Each row was made from one small tree. Brackets hold a mark, then the marks that hang from it, in alphabetical order. Every link used is in the known rows. Write each row's tree.
(in the rows, 128 means zero)
Known rows
[fasaz [pano bininum dodu gepuz sufikos]]: [ 90 133  90 149 108 123 154 127  95 227 122 154 126 121 139 113 109 101
 168 150 134 120 134 162  62  88 152 152 111 117  81 108  95 128 131 105
 108 169 190 137 182]
[begor zupu]: [134 137 122 134 146 127 129 140 147 138 125 123 130  98 122 148 129 150
 149 114 133 133 133 127 117 106 150 138 116 145 148 123 120 135 149 116
 104 123 139 155 126]
[napu [zupu sidogof]]: [157 130 128 139 130 122  93 141 162 131 117  99 117 110 118 161 148 177
 132 130 113 123 125 110 100  91 157 119 109 131 126 139 122 121 126 135
 117  96 122 128 145]
[fabu [zupu dopi ledu nugoze sidogof]]: [144 129 127 147  79 144  64 143 153 116 108 118 164  95 167 185 189 156
 114  88 119 137 146  98 115  81 152 140 121 158 146 117 108 143 105 139
 119  55 190 117 108]
[lomi pano]: [125 137 135 111 126 109 111 142 110 140 144 129 127 109 129 107 124  92
 102 123 145 162 120 136 122 120 138 131 139 128 115 147 117 127 133 119
 131 146 148 135 103]
[zigus [pano bininum gepuz sufikos vumi]]: [ 95 131  65 113 125 128 113 139  92 203 136 138 129 107 122 140  94  91
 171 136 134 112 115 149  91 107 143 132 109 123  83 130  81 117  93  96
 100 168 171 151 160]
[pano dodu sufikos vumi [zupu begor nugoze sidogof]]: [120 130  78 191  89 133 124 111 155 225  83 149 174  44 183 192 205 127
 131 110  62  40 120 144  74  30 119 108  53 143  91  74  42 125  42  95
  42 105 215 144 200]
[bovis [pano bininum vumi]]: [118 137 101  86 122 117 137 169 126 161 149 140 134 117 151 113 104  94
 148 113 158 150 124 164 121 110 126 143 111 146 104 119 104 122 145 137
 106 139 163 120 158]
[fasaz [pano dodu [zupu ledu]]]: [102 124 118 145 134 120 145 125 131 189 113 138 136 109 147 122 143 117
 138 137 144 131 133 155  72  84 125 134 103 142 132  96  97 135 133 129
 116 136 173 119 163]
[vina [pano bininum dodu sufikos zupu]]: [121 150 106 145 112 118 115 143 138 221 117 148 144 135 165 149 114 108
 155 139 146 109 118 161  72  81 121 134  89 165  97 122  85 124 121 105
 102 137 174 159 191]
[napu [zupu begor dopi ledu midem]]: [131 127 128 182  83 133  55 135 173  82 103  99 151  93 177 169 147 179
 113  99 111 159 131 111 104 101  90 121  92 149 176 137 114 150  77 129
 134  82 177 115 140]
[kitof [pano bininum gepuz vumi [zupu begor midem]]]: [104 134  45 122 129 118 110 162 143 185 118 153 169  83 171 148 108 116
 146  99  98 116 113 181  74  71  81 148  95 135 132 135  93 109  91  84
  96 172 184 148 165]
[napu [zupu begor dopi ledu midem sidogof]]: [134 130 130 171  77 128  39 134 177  82  95  86 148  86 177 175 166 185
 106  83  96 166 132 105 102  83 101 110  90 143 167 134  98 141  76 136
 125  62 172 109 129]
[fasaz [pano bininum dodu gepuz [zupu sidogof]]]: [104 130  74 132 131 130 135 136 125 224 113 144 136 102 133 130 131 110
 166 129 129 126 130 167  52  61 141 146 110 131  99  97  80 127 130 120
  94 152 167 131 184]
[vumi [pano bininum dodu [zupu dopi ledu]]]: [102 144 106 127 111 109 102 143 137 170 131 127 147 111 170 115 136 106
 162  99 159 131 116 155  69  72 113 144 109 154 130  72  92 124 113 128
 111  97 171 147 170]
[kefod [pano sufikos]]: [120 121 119 141 126  98 119 141  86 161 141 139 109 133 139 117 132 102
 123 150 120 127 124 121  93 140 151 121 124 118 119 136 111 138 133 102
 131 149 165 162 139]
[sidogof zupu]: [153 141 126 157 141 167 134 122 140 137 129 116 124 106 128 148 141 139
 146 123 118 114 118 122 116 120 127 132 132 151 122 123 145 138 141 122
 130 108 118 136 136]
[fabu [zupu begor ledu midem nugoze sidogof]]: [134 120 111 165  61 155  61 125 167  96  82 123 181  82 207 212 183 168
  99  51  93 133 161 124 110  68 103 119  96 175 155 130 105 145 102 112
 105  69 204 108 111]
[vina [pano bininum gepuz sufikos vumi [zupu begor]]]: [ 95 139  75 155 111 118  98 150 127 226 128 153 168 112 156 161 102  92
 150 124 124 108 107 192  73 101 120 137  63 146  89 149  65 127  97  92
  82 175 184 160 187]
[kefod [pano dodu sufikos]]: [116 121 105 151 121 103 131 122  91 180 136 145 108 123 156 113 145 114
 127 157 117 112 126 121  80 118 141 120 124 121 104 111 101 136 121 102
 122 142 181 160 157]
[nogeg [zupu dopi]]: [142 110 129 157 126 159 107 120 133 137 116 122 133 107 123 127 148 143
 155 139 130 121 106 104 125 115 125 146 118 146 149 136 118 144 128 125
 122 102 136 144 130]
[napu [zupu begor]]: [144 121 115 174 129 122  93 132 175 120 121 113 128 100 148 167 137 170
 130 129 120 126 117 123 104 104 127 127  96 138 135 151 120 141 103 120
 124 112 135 139 152]
[zupu begor dopi ledu]: [ 91 122 141 174  83 115  60 120 148  82 119 116 161  96 198 143 151 128
 103  92 130 177 117 117 126 128  86 118 104 132 161 119  86 156  55 141
 146  83 179 117 108]
[lomi [pano [zupu ledu midem]]]: [124 139 135 124 117 118  97 143 124 144 116 128 154  94 141 132 136 101
  99 105 132 152 133 145  92 101 106 122 120 157 153 134 109 129 123 119
 117 144 167 128 124]
[subo [pano dodu sufikos]]: [126 128 119 133 107 119 123 106 114 180 143 157 111 103 156 112 144 112
 136 140 127 133 130 133 106 100 147 136 110 123  93 138  87  97 112  85
 120 125 176 157 140]
[zupu begor sidogof]: [120 121 116 147 103 114  84 116 154 109 110 116 137  95 170 157 161 135
 106  85  97 150 116 126 130 100 114 102 102 120 114 134  82 134  91 123
 117  91 135 127 107]
[zupu midem]: [133 131 121 128  96 152 120 129 127 103 105 124 142 125 143 136 131 138
 116  98 102 139 147 131 132 117  89 120 123 143 150 129 136 130 130 115
 123 123 149 112 126]
[zigus [pano bininum vumi [zupu nugoze]]]: [124 136  68 102 137 136 105 161 134 179 125 135 145  87 137 163 118  94
 162 108 149 117 114 144 103  67 119 129 107 152 120 107  79 127  99 104
  95 135 161 149 161]
[bininum [pano dodu gepuz sufikos vumi [zupu ledu]]]: [ 89 106  98 136 130 114 124 113  99 244 134 157 140  71 140 128 151 124
 142 139 106  69 134 162  48  79 133 128  71 138  97  96  62 113  87  88
  90 161 208 132 181]
[lomi [pano dodu zupu]]: [133 135 112 129 134 117 119 128 129 183 126 141 137  88 141 123 150 106
 113 133 136 129 120 141  87  86 125 133 128 149 115 115  97 127 114 119
 109 142 158 143 143]
[sidogof [zupu dopi ledu nugoze]]: [146 145 144 164  99 171  88 133 138 112 123 118 151  85 155 154 171 140
 134 100 117 131 125  97 114 104 125 132 127 152 147 104 122 146 111 131
 134  69 162 117 114]
[vina [pano bininum [dodu nemiz] sufikos [zupu sidogof]]]: [127 148 112 152 112 105 101 160 142 212 111 138 150 127 162 164 131 114
 148 126 134 114 139 151  79  63 125 129  81 158  90 115  71 117 128 109
 105 127 167 159 182]
[zigus [pano gepuz sufikos vumi zupu]]: [108 118  69 127 141 134 111 127 100 219 128 148 135  90 101 147 134 102
 159 149 119  88 109 140  77 113 149 127  94 135  95 133  74 122  87  95
  91 165 163 154 161]
[begor [zupu dopi ledu midem nugoze sidogof]]: [133 142 138 129  73 146  62 152 147  94  96 110 165  69 159 164 177 163
 122  52 101 165 153 100 118  66 132 119 105 151 180 100  89 137 117 121
  97  60 193 121  90]
[subo [pano [zupu midem]]]: [147 127 111 115 122 136 103 131 137 147 132 148 134  96 141 130 143 111
 128 106 120 155 134 144 110  99 121 135 106 146 142 153  96 107 129  91
 119 127 151 151 129]
[dodu nemiz [pano zupu]]: [137 111 127 144 156  81 105 188 145 143 138 135 166 108 143 155 156 113
 138 116 134 123 180 129 126  84 130 143 107 124 142 120  82 133 162 133
 139 144 135 138 140]
[kefod [pano bininum gepuz]]: [109 121  75 120 135 113 107 150  91 163 151 142 122 128 138 117 106 106
 146 132 127 143 130 149  75 131 138 137 137 115 115 126 103 134 133 108
 123 175 154 156 151]

Write each row's tree
[120 108 117 121 132 113  98 130  97 222 129 151 120  90 108 127 155 120
 141 132 102  98 128 133  62  94 163 130  87 134  99 136  75 119 123  85
 113 146 168 145 143]	[bininum [pano gepuz sufikos [zupu sidogof]]]
[130 126 112 152  54 141  49 127 151  73  91 101 152  87 186 153 185 137
  91  54  74 189 119 103 148  90  81 108 107 133 145 129  80 152  67 122
 125  57 172 114  90]	[zupu begor dopi midem sidogof]
[119 121 104 161 138  85 103 190 125 195 133 150 177 106 141 166 130 100
 170 125 122  96 186 144  82  76 144 156  96 122 116 119  66 125 151 115
 118 178 160 155 183]	[dodu nemiz [pano bininum gepuz sufikos zupu]]
[137 145 146 166 120 160 102 124 139 118 126 105 138  99 147 146 151 140
 138 114 127 139 117 108 112 123 118 131 132 152 146 108 132 146 114 142
 142  81 144 123 126]	[sidogof [zupu dopi ledu]]
[135 135 129 181  81 183  86 116 154  91 101 124 168  70 193 183 163 150
 119  62  92 125 142 125 108  92  78 112 101 167 155 115 120 147 106 103
 119  84 175 109 117]	[sidogof [zupu begor ledu midem nugoze]]
[110 135 148 118  73 134  78 120 133  86  86  97 158 112 167 151 150 155
  95  66  94 156 162 127 111  96  86  87 109 144 164 107 109 113 114 137
 115  86 163  83 109]	[zupu ledu midem sidogof]
[119 143 143 133 116 117  82 143 148 117 115 100 143  86 143 150 157 157
 133  90 129 165 135 107 112  92 150 124 112 142 165 105  92 135 118 142
 108  74 160 137 104]	[begor [zupu dopi ledu sidogof]]
[140 141 119 140 109 145 104 148 143 110 111 115 141  93 134 145 146 149
 140  90 117 160 134 112 131  99 127 141 120 153 170 119 118 148 132 115
 111  98 165 147 114]	[begor [zupu dopi midem]]
[114 125 137 155  12 147  10 133 151  48  81 112 190  62 222 172 204 149
  76  20  71 184 145  96 132  65  74  94  89 139 172 107  62 146  51 123
 117  32 219  85  70]	[zupu begor dopi ledu midem nugoze sidogof]
[125 136  99  97 123 132  71 152 139 159 111 127 144  94 148 169 130 111
 154  95 150 138 126 122  83  64 125 114 112 160 133 109  75 121 106 117
 111 105 154 138 137]	[zigus [pano bininum [zupu ledu nugoze sidogof]]]
[147 157 113 167  88 138 106 168 139 196  91 147 163  98 147 178 141  95
 170 118 114  90 125 116  79  67 139 149 100 160 134 103  93 143  94 108
  94 111 190 166 197]	[pano bininum sufikos [zupu dopi nugoze]]
[110 103 110 117 143 102 135 143 114 174 154 135 125  87 147 116 145 124
 123 118 130 116 147 149 124  72 117 132  94 121  96  95  81 119 120  99
 124 138 175 127 140]	[bininum [pano [dodu nemiz] vumi]]
[105 118  82 127 130 123 112 116 116 193 142 154 135 104 127 103 156 122
 157 122 127  98 116 159  57 101 139 144 107 135 100  97  90 115 124 110
  99 134 147 146 156]	[vumi [pano dodu gepuz zupu]]
[ 98 122  95 148 128  79 119 192 107 184 149 139 175 106 151 152 115  94
 160 120 121 106 184 160 114  82 140 151  94  96  98 116  65 116 139 114
 112 186 175 142 172]	[dodu nemiz [pano bininum gepuz sufikos vumi]]
[105 125  58 101 130 142 103 118 112 184 135 144 118 106 137 129 111 118
 171 133 147 127 122 135  82  93 127 135 134 133  87 108  83 117  98 110
 115 145 151 143 149]	[zigus [pano bininum dodu gepuz]]
[ 96 127  82 127 118 109 113 145 110 168 150 142 138 119 145 107 123 113
 165 104 142 120 142 164  81  88 131 154 114 118  87  91  94 109 138 111
 115 141 152 147 154]	[vumi [pano bininum [dodu nemiz] gepuz]]
[105 121 115 161 131  80  94 186 125 186 129 147 186 103 154 170 126 105
 166 120 126 101 195 148  75  79 135 147  91 125 128 112  65 121 144 122
 120 175 170 145 182]	[dodu nemiz [pano bininum gepuz sufikos [zupu ledu]]]
[120 144  61 170 149 127 161 161 168 203 103 131 177  78 163 187 130 119
 169 114 122  71 155 181  91  32  84 143  87 152 113  46  79 122  90 125
  68 152 166 151 241]	[pano bininum [dodu nemiz] vumi zupu]
[125 138 128 185 102 170 101 107 155  96 101 110 157  86 185 174 145 151
 122  78 100 136 134 134 106 111  69 111 106 169 156 120 129 146 109 115
 129  95 155 114 130]	[sidogof [zupu begor ledu midem]]
[114 124  78 222 105 130 146 126 153 200  77 146 184  59 182 200 179 128
 132 111  66  50 156 159  89  50  71 121  47 156 114  76  64 135  60  89
  63 140 208 148 219]	[pano [dodu nemiz] sufikos vumi [zupu begor midem]]
[129 130 115 121 127 118 141 155 120 203 132 156 138 103 132 128 146  95
 143 138 130 105 118 150  93 118 145 138  84 157 106 128  92 127 135 121
  92 139 175 133 173]	[bovis [pano sufikos vumi zupu]]
[130 121 117 148  94 109  91 150 138 164 113 149 170  91 183 156 164 108
 130 103 103 109 144 129 100  76 121 126  92 143 142 135  73 138 124 100
 109 126 190 133 146]	[dodu [pano sufikos [zupu begor midem nugoze]]]
[118 130  81 119 117  97  93 173 161 170 128 129 179  78 192 166 143  96
 144  80 123 124 133 164 109  41 117 128  95 131 129 109  51 126 109 123
  85 126 176 130 165]	[dodu [pano bininum vumi [zupu begor nugoze sidogof]]]
[123 135 133 185 124 154 106 108 158 113 118 114 147  88 176 168 143 144
 130  99 118 128 122 133 103 119  95 117 109 158 139 121 124 144 108 123
 131  98 141 126 131]	[sidogof [zupu begor ledu]]
[136 139 111 171 115 129 133 104 142 224  82 141 135  92 143 165 183 138
 147 146  87  59 127 120  60  64 140 116  92 152 101  86  81 118  92 115
  79 106 167 149 197]	[pano dodu sufikos [zupu sidogof]]
[102 143  83 139 118 120 108 156 116 233 132 151 163 123 136 149  96  95
 158 135 129 102 112 187  72 105 135 141  74 147  90 143  77 119 113  99
  82 180 176 156 190]	[vina [pano bininum gepuz sufikos vumi zupu]]
[109 125  68 109 128 114 106 171 132 198 142 149 181  84 155 147 125  98
 163 108 122 101 144 171  87  66 134 146 106 123 122 110  63 119 120 121
  83 167 174 129 177]	[dodu [pano bininum gepuz vumi [zupu nugoze]]]
[ 96 106 109 114 128 110 124 133  78 210 154 147 123  95 116 109 129 108
 135 136 110 100 127 155  94 112 152 136  88 112  86 136  85 117 114  80
 112 168 187 136 141]	[bininum [pano gepuz sufikos vumi]]
[117 143 102 155 103 110 125 154 127 188 111 139 149 114 160 139 137 103
 167  99 129  97 146 157  70  60 111 144  88 155 113  82  97 118 137  96
 102 122 177 163 189]	[vumi [pano bininum [dodu nemiz] sufikos [zupu midem]]]
[106 139  45 138 147 146 136 149 136 217 120 144 175  85 121 168 102 109
 177 119 108  76 126 194  66  85 116 148  95 140 115  97  86 119  89 118
  59 190 153 146 221]	[pano bininum gepuz vumi zupu]
[145 128 116 198 109 131 132 138 140 206  89 167 163  80 144 185 193 134
 147 140  89  41 166 112  73  54 133 133  80 151 108  78  81 129 105  98
  89 122 185 156 194]	[pano [dodu nemiz] sufikos [zupu nugoze]]
[ 88 135 110 155 120 117 132 146 104 224 110 149 149 115 129 138 105  92
 168 140 136 120 137 167  44  98 148 148  92 136 120 122  95 133 135 109
 104 176 185 139 189]	[fasaz [pano bininum gepuz sufikos [zupu ledu]]]
